In the rows, zero is written as 128.
Known rows, with every way that one mark hangs from another:
(Q (G R) V): [114 157  72  65 122 117 145 150 104  92 100 166 122  74 144 171 110 170
  72 125 210 153 110]
(U (B E (G R) L)): [159 114 142 111 120 157 208 142 126 133 103 112 146  93  90 141  88 132
 146 106 188 145  37]
(J (B L U) (K E)): [129 119 148 127  98 159 155 171 148 112 132 139 202  99 116 132  76  67
  92 156  54 161  88]
(K (E (B G L U)) J): [133 105 123 126 101 155 178 145 148 106 102 158 177 112 126 120  86  80
  73 160  85 164  42]
(L (B E)): [150 122 132 145 102 142 140 130 115  91  93 113 126  71 115 132  93 168
  93 134 149 151  78]
(J (B (G R)) (K E)): [135 120  98 120 114 126 117 187 143 142 124 145 160 110 132 140  92 130
  87 139  42 164 103]
(K E J): [135 114 125 128  98 136 130 138 139  96  94 162 137  95 145 135  96 104
  39 150  75 163  78]
(B E (G R) L U): [131 114 117 107 127 163 225 160 116 127 104 111 168 105  77 126  76 123
 148 117 184 147  44]
(F R): [147 136 132 149 126  96 105 154 105 153  88 142  97  94 115 163  95 164
  82 116 165 155 100]
(U (B L)): [156 121 169 114 118 155 176 135 122 125 100 120 143  78  93 155  87 121
 125 106 191 145  51]
(U B): [149 124 158 119 124 137 156 135 120 133  96 125 123  82 113 156  92 137
 108 111 177 148  67]
(L (B U)): [142 127 132 136 118 148 142 137 107  95  86 114 125  78  98 136  85 156
 108 134 175 151  72]
(C V): [119 135 135  94 126 134 131 145 113  90  78 140 130  72 131 171  98 149
  68 112 183 153 145]
(Q G): [110 143  91 102 120 107 127 141 111 128 109 147 130  73 140 155 109 167
  72 121 171 151  70]
(L (B G)): [152 122 107 136 130 139 125 148 107 106  85 111 116  82  97 142  87 191
 112 116 177 152  68]
(E (B U)): [117 123 139 119 121 127 151 150 120 151 105 142 156  94 124 143  93 132
  94 136 139 155  83]
(K (J (B E G L))): [128 109 124 128 100 147 144 153 139 103 100 135 165 100 129 130  91 102
  78 140  97 158  65]
(K (E (B L))): [140 119 141 122 107 136 156 145 135 129 109 156 164  90 122 142  93 132
  78 137 105 158  77]
(J B): [123 128 132 123 121 121 108 165 122 135 101 137 145  88 131 154  96 154
  83 124 114 154 109]
(J (B E (G R) L U)): [125 118 122 115 122 152 186 172 127 129 107 121 180 106 100 130  82 126
 132 129 136 152  68]
(J (K (E (B G L U)))): [134 117 130 125 106 141 146 162 141 132 128 143 172  98 121 138  83  97
  83 142  75 162  83]
(K (E (B (G R) L)) J): [141 108 110 117  97 142 160 148 146 118 101 164 160 109 128 128  98 105
  71 152  78 164  51]
(U (B G)): [150 118 139 119 140 140 164 146 120 138  94 118 125  93 105 153  86 147
 124 102 189 149  54]

Rows:
[138 110 129 124 122 155 188 154 123 118 108 111 168  89  93 136  77 138
 121 105 169 149  54] -> (B E G L)
[129 107 116 129 105 142 164 146 148 111  99 161 164 114 141 121  90  91
  61 163  75 166  53] -> (K (E (B G U)) J)
[125 111 118 120 103 151 162 156 136 108  98 135 166 107 121 125  90  93
  92 145 105 157  60] -> (K (J (B E (G R) L U)))
[129 119 117 102 130 140 181 164 118 161 104 134 165 105  90 141  89 140
 135 122 166 153  55] -> (E (B (G R) L U))
[129 112 106 124 107 143 152 159 145 104  94 158 157 117 139 123  91  98
  66 160  65 164  67] -> (K E (J (B (G R) U)))
[126 110 115 132 108 147 152 156 148  95  96 156 166 115 141 122  86  90
  61 161  65 165  65] -> (K E (J (B G U)))
[149 113 144 128 128 145 188 139 128 129 101 114 138  94 115 139  85 136
 120 111 174 148  50] -> (U (B E G))
[115 119 142 136  97 141 144 167 143 121 132 127 185  98 140 128  83  82
  82 156  53 159 105] -> (J (B E U) K)
[116 113 121 131 138 147 196 155 119 121 101 113 157 105 113 124  73 128
 112 125 162 151  63] -> (B E G U)
[135 117 119 125 123 125 148 154 134 138 105 155 152 100 131 141  93 151
  77 134 103 160  79] -> (K (E (B G)))
[126 113 106 123 104 130 130 157 135 116  96 141 144 105 141 132 100 121
  72 141  88 159  78] -> (K (J (B E (G R))))
[132 114 124 132  94 137 128 148 149  95  98 163 156 102 152 130  96  98
  42 160  49 165  82] -> (K E (J B))
[155 116 175 123 105 160 200 127 130 115 107 115 155  79 102 142  86 109
 122 117 176 145  48] -> (U (B E L))
[132 109 137 126  90 153 172 137 149 102 103 163 176 103 132 122  90  72
  62 166  76 164  52] -> (K (E (B L U)) J)
[157 116 151 115 134 157 185 145 122 130  98 113 145  89  84 153  80 132
 141  98 204 146  38] -> (U (B G L))
[118 118 120 119 137 129 160 160 121 157 102 135 158 106 116 140  87 144
 110 128 151 156  68] -> (E (B G U))
[145 120 105 133 120 150 174 145 111 104  88 106 129  93  96 121  86 168
 128 133 172 151  57] -> (L (B E (G R) U))
[122 121 107 106 136 122 160 165 117 168 101 139 146 109 112 141  95 156
 118 126 152 155  71] -> (E (B (G R) U))
[155 110 155 124 122 163 208 138 130 120 105 108 158  90  94 139  80 120
 138 108 188 146  33] -> (U (B E G L))
[124 121 150 114 115 144 172 148 122 144 109 137 175  90 102 142  87 116
 112 132 154 153  66] -> (E (B L U))
